In the rows, 128 means zero.
Known rows, with every step that occurs:
D -> T -> J -> N: [ 79  97 121 138 113  94 165 197 115 163 119  79 135 113 148  97 113 148
 146  47]
N -> D -> T -> F -> W: [ 94 106 109 113 129 121 139 165 169 151 144 102 146 134 101  96  84 143
 167  48]
F -> N: [105 104 103 147  96 120 140 147 135 130 157 114  87 127 117 134  75 131
 165  86]
J -> N: [106 103 117 155  90 102 157 159 114 115 125  88 115 121 143  97 105 134
 166  81]
D -> T -> J -> N -> F: [ 68  91 136 143 126  79 163 204 129 195  99  80 145 117 128  94 121 144
 148  34]
D -> T -> F -> W: [117 109 121 126 113 106 137 152 162 160 132 107 149 131 114  96  84 128
 171  48]
D -> T -> F: [107 102 136 132 123  98 157 159 145 158 113  93 146 138 116 109  91 151
 165  45]
D -> N -> F -> T -> J: [ 77  90 117 131 124 102 156 193 154 165 128  80 114 123 119 130 105 141
 135  59]
J -> N -> D -> T: [ 71 100 108 144 126 115 176 177 124 125 133  83 132 133 126  92 109 163
 155  59]
F -> N -> D -> T: [ 69 104  95 132 131 134 158 166 145 138 164 106 103 140 102 131  79 158
 155  65]
J -> T -> F -> N: [100 103 110 150  86 102 158 171 111 153 146  92 107 122 121 129  81 123
 158  62]
D -> T -> F -> N: [ 98  99 120 136 114 109 156 164 139 169 141 102 126 140 107 136  78 145
 154  46]
F -> T: [106 110 107 148  93 125 150 142 136 118 159  94  78 126 121 131  88 124
 161  91]
J -> N -> D: [ 84 102 103 143 108 114 159 172 122 105 139  85 112 122 130  99 103 149
 163  79]
W -> F: [123 116 118 144  86 114 143 126 143  87 133 120 115 122 123 100  79 125
 183 103]
N -> D: [ 90 109 104 132 118 124 144 156 148 108 143  98 104 128 115 108  85 150
 171  85]
T -> D -> N: [102 101 101 123 127 117 153 173 144  76 129  91 138 139 139 114  91 170
 147  69]
N -> F: [100 103 133 149 112  98 140 150 154 150 111 105 118 129 109 104  93 131
 178  70]

Rows:
[ 65 102 108 114 138 115 150 194 149 157 136  87 123 121 118 110  95 164
 150  52] => N -> D -> T -> J
[ 88  94 100 125 114 123 141 173 144 138 158  98 104 130  98 143  73 147
 156  62] => T -> F -> N -> D
[ 95 104 121 151 106 111 147 147 151 146 140  95  89 130 102 130  94 120
 162  75] => N -> F -> T
[ 97 100  89 126 119 131 161 169 141  75 157  82 108 138 135 139  93 159
 133  73] => F -> T -> D -> N
[ 84 102 123 122 136 111 158 172 153 146 125  88 141 140 103 109  90 165
 159  45] => N -> D -> T -> F
[ 93  97 115 140  95  95 147 193 113 145 124  79 117 103 152 102 110 133
 155  67] => T -> J -> N
[ 83 103  88 135 110 135 143 162 142 119 169 108  84 130 105 137  74 145
 162  84] => F -> N -> D
[111 110 127 150  93  92 158 165 119 144 119  82 128 119 131 100  92 129
 169  61] => J -> T -> F
[ 79  96 104 146 106 108 155 183 122 114 142  74 102 124 124 132 112 132
 140  56] => J -> N -> F -> T -> D
[ 78 107  95 133 114 139 160 146 146 109 168 124 110 136  97 125  72 148
 163  81] => W -> F -> N -> D -> T
[ 91 109  90 136  97 138 142 142 142  88 173 126  92 124 102 133  66 137
 169 101] => W -> F -> N -> D
[107 102 117 136 122 104 140 154 178 140 120 112 146 129 114  88  91 131
 171  71] => D -> N -> F -> W
[ 66 102  94 119 116 132 151 179 143 137 167 113 111 119 106 131  76 150
 150  70] => W -> F -> N -> D -> T -> J
[102 101 102 119 130 111 132 172 176 111 127 106 149 132 121 103  94 144
 157  59] => T -> D -> N -> F -> W
[ 78 110 111 131 138 123 159 161 150 129 138  97 123 139 108 102  90 164
 164  65] => N -> D -> T
[ 71  98  88 130  87 125 158 186 116 102 166  82  92 100 130 122 102 130
 142  86] => W -> F -> T -> J -> N -> D
[109 115  90 134  86 136 144 141 135  56 169 103  91 124 123 138  81 129
 155  92] => W -> F -> T -> D
[ 82  89 131 143 106  81 147 199 126 175 103  80 126 106 134 100 118 130
 154  52] => T -> J -> N -> F
[ 64  95  90 131 101 121 158 204 116 132 165  63  85 105 133 128 110 138
 133  68] => F -> T -> J -> N -> D
